Every row comes from one small tree of marks. The marks that hang from a mark follow it in brackets, in alphabetical order. Every link used is in the known rows. Which tree was each row made from?
Known rows
bitu{nako}: [ -3   3 -18  -1   4   8   9  13  -3  14  -9  27   7  -2 -23 -12 -19 -17
 -22 -18 -23]
befol{pude{bitu{fakib nako{fuvek}}}}: [ 40 -17 -41   3 -59  30  29  38  -3  52   8  -7  -9 -36 -74 -11  18 -36
  -8 -67 -33]
tukup{fakib}: [ 18  -7   5  17  -5  15  31  -1  10  10   5   0  11 -28  -7 -11  16   7
 -17  -2  19]
dakopig{pude{bitu}}: [ -6  21  27  26 -13   8  -5  32 -17  20 -19 -35   9  17 -25   8   8   9
   9   1 -20]
pude{bitu{tukup}}: [ 21  11 -10  32 -30  20   7   1   5  14 -13  -2 -30 -21 -37 -30  37  13
 -13 -21 -10]
dakopig{pude{tukup{fakib}}}: [  3  27  14  34 -26  23  15  32 -18   6  -8 -21  25  16 -29  -5  22  12
   5  -2  -3]
nako{pude tukup{fakib}}: [ -9   0  -1  18 -23  -7  -3 -14   0  33 -15 -24  51 -12 -42 -29  23  15
 -33   7  18]
dakopig{pude{bitu tukup}}: [ -8  40  17  32 -43  15  -2  55 -36   9 -31 -36  -2  34 -42  -1  22   3
  21  -9 -20]
bitu{fakib fuvek nako tukup}: [ 26  -4 -58  32 -57  39  34 -22   9  37  18  27 -43 -27 -64 -38   2 -25
 -50 -29 -29]
dakopig{pude{bitu{fakib fuvek nako tukup}}}: [ 18  14 -27  58 -69  47  29  12  -8  57  -3  -8 -35  -7 -91 -30  10 -16
 -43 -28 -52]
pude{bitu{nako{fuvek}} tukup{fakib}}: [ 38  16 -26  42 -67  42  73  55  -6  39 -13  27  -9 -18 -81 -41  54 -35
 -20 -43  23]
dakopig{pude{bitu{nako tukup{fakib}}}}: [ 23  21  -3  59 -24  42  29  25   3  41 -22   2  16 -23 -71 -36  23  16
 -42 -32 -35]
pude{bitu{fuvek} tukup{fakib}}: [ 26  17  -5  54 -77  38  69  35 -25  30  -7 -12 -41 -12 -56 -45  62 -12
 -18 -11  37]
bitu{fakib}: [ 11 -11 -10   1 -28  12   6 -15   5  12  13  -8 -14 -24 -18  10  -7 -12
 -12  -7 -13]
pude{tukup}: [ -1  21  -8   6 -29   8   4  22 -19  -9 -10   1 -11  16 -17  -9  15  -5
  12 -10  -1]
pude{bitu{fakib fuvek} tukup}: [ 18  14 -20  40 -99  36  46  25 -30  33   0 -20 -68  -8 -65 -25  37 -32
  -9 -15   3]
befol{pude{bitu tukup}}: [ 14  16  -9   6 -48  17   2  53 -38   7 -21 -32 -15  -4 -39 -20  35   4
  23 -43 -25]
tukup{bitu{fakib fuvek nako}}: [  8 -19 -29  25 -46  44  65 -18  10  48  18  25 -28 -25 -63 -27   1 -21
 -42 -32 -33]
tukup{bitu{fakib nako{fuvek pude}}}: [ 11 -19 -22  17 -35  22  37 -14  36  51   6  30  24   1 -86 -18   3 -27
 -37 -31 -39]
befol{pude{bitu{fuvek tukup}}}: [ 33  -1 -30  31 -51  25  18  12 -11  31   2 -25 -38 -19 -49 -43  51  15
  -3 -38 -19]
pude{tukup{bitu}}: [ -2  11  -1  15 -25  24  30   7  -2   2 -10  10 -10   5 -33 -19  30  11
  11 -25 -14]

Which tree is each row?
[ -3   1  -9  34 -76  27  39 -13   0  32   1  -6 -22  20 -79 -28  21 -10
 -23  -6 -26]  nako{pude{tukup{bitu{fakib fuvek}}}}
[ 29   5 -26  36 -42  49  87  20  16  33   1  50   8 -15 -74 -41  53 -13
 -15 -51  10]  pude{tukup{bitu{nako{fuvek}} fakib}}
[  6  -2 -42  29 -43  22  52  -1 -13  57   0   8   9 -33 -55 -51  29 -13
 -49 -20  25]  bitu{fuvek nako{tukup{fakib}}}
[ 15   1  -5  37 -60   1  26  10   9  56 -17 -25  36 -14 -75 -36  68  -3
 -22  -8  44]  nako{fuvek pude{bitu} tukup{fakib}}
[ -3  14  -4  41 -68  41  41   1 -14  30  10 -22 -20  21 -62  -7  22   2
   4 -13 -31]  dakopig{pude{tukup{bitu{fakib fuvek}}}}
[ 46   7 -34  25 -66  41  59  68 -18  42 -10   8   5 -25 -82 -44  57 -23
  -3 -71  -1]  befol{pude{bitu{nako{fuvek}} tukup{fakib}}}
[ 25   8 -47  21 -96  45  42  50 -43  50  -5 -16 -46 -19 -89 -37  20 -37
 -17 -60 -44]  befol{pude{bitu{fakib fuvek nako} tukup}}
[  0  12   1  25 -39  26   8  35 -17  45 -16 -18   1  -8 -65   6 -19 -20
 -26 -24 -56]  dakopig{pude{bitu{fakib nako}}}
[-21  29  -9  21 -29   8  -8  40 -33  49 -38 -29  29   4 -63 -16   8   0
 -13 -26 -31]  dakopig{pude{bitu{nako{tukup}}}}
[ 26   2 -36  34 -57  27  56  27   0  66 -12   9  16 -44 -81 -43  61 -20
 -33 -43  36]  pude{bitu{nako{fuvek tukup{fakib}}}}
[ 11 -21 -13  24 -47  34  58 -32  14  35  26   1 -36 -21 -42 -15  19  -5
 -20 -13 -11]  tukup{bitu{fakib fuvek}}
[ -9  14 -26  13 -37  11   9  25 -24  47 -31  -2   2 -23 -60 -32  18 -13
 -23 -34  -7]  pude{bitu{nako{tukup}}}
[ 18  -4 -45  19 -36  17  44   7   9  50   3  21  32 -35 -59 -34  41 -18
 -28 -34  37]  bitu{nako{fuvek tukup{fakib}}}
[ 23  -2  -7  14 -31  39  51  15  -4  13  -2 -10  16 -29 -42 -32  48  33
   8 -54 -20]  befol{pude{tukup{bitu fakib}}}
[  2   1 -31  17 -22  17  28   2  -7  41 -12  10  32 -41 -45 -35  16  -3
 -41 -29  10]  bitu{nako{tukup{fakib}}}
[ 19  14 -27  32 -27  29  18  14   2  27 -23  24 -25 -22 -59 -40  17  -4
 -35 -38 -32]  pude{bitu{nako tukup}}
[ 21  11  -5  33 -50   8  29  19   9  18  -4   5  26  22 -55 -27  44 -16
  -7  -1  30]  nako{fuvek pude{tukup{fakib}}}
[ -8   3 -21   6 -33 -24 -18  -7  10  31  -4 -15  42  24 -46 -16  31 -10
  -1   4  22]  nako{fuvek pude tukup}
[  1   3 -36  15 -65  21  15  12 -21  57 -19 -13 -13 -47 -76 -23  12 -24
 -38 -42 -21]  pude{bitu{fakib nako{tukup}}}
[-13   1 -14  17 -18  -1  10   5  -4  33 -11  15  12  35 -50 -32 -22 -29
 -42   7 -20]  bitu{fuvek nako{pude}}
[ -3  10 -29  30 -45  38  62  16 -13  28  -6  36 -26  15 -64 -46  21 -16
 -18 -35 -19]  pude{tukup{bitu{fuvek nako}}}
[  6  -1 -31  22 -34   0  23   4  14  55  -9  11  59  -7 -77 -41  29 -20
 -41 -19  22]  bitu{nako{fuvek pude tukup{fakib}}}
[ -7 -10  -3  40 -45  14  47 -33  10  56  -3 -17  32 -10 -68 -53  52  23
 -43  -1  20]  nako{pude tukup{bitu{fuvek} fakib}}
[ 26  -7 -16  30 -52  44  71  13 -12  29  12  -9  -6 -20 -51 -46  58  21
   2 -46  -4]  befol{pude{tukup{bitu{fuvek} fakib}}}
[ 41 -10 -57  30 -77  45  33  11 -10  55   6  -5 -46 -43 -89 -47  23 -14
 -40 -64 -54]  befol{pude{bitu{fakib fuvek nako tukup}}}
[ 16  15 -19  43 -49  38   5  13  -2  43 -13  -8 -12 -17 -81 -14   0  -4
 -37 -37 -66]  dakopig{pude{bitu{fakib nako tukup}}}
[ 43  -3 -31  33 -33  45  35  24  -1  39 -14   4   4 -60 -70 -53  37  17
 -38 -68 -36]  befol{pude{bitu{nako tukup{fakib}}}}
[ 15  17 -38  20 -67  32  36  64 -48  36 -18  -7 -31   4 -71 -48  26 -25
  -5 -55 -28]  befol{pude{bitu{fuvek nako} tukup}}
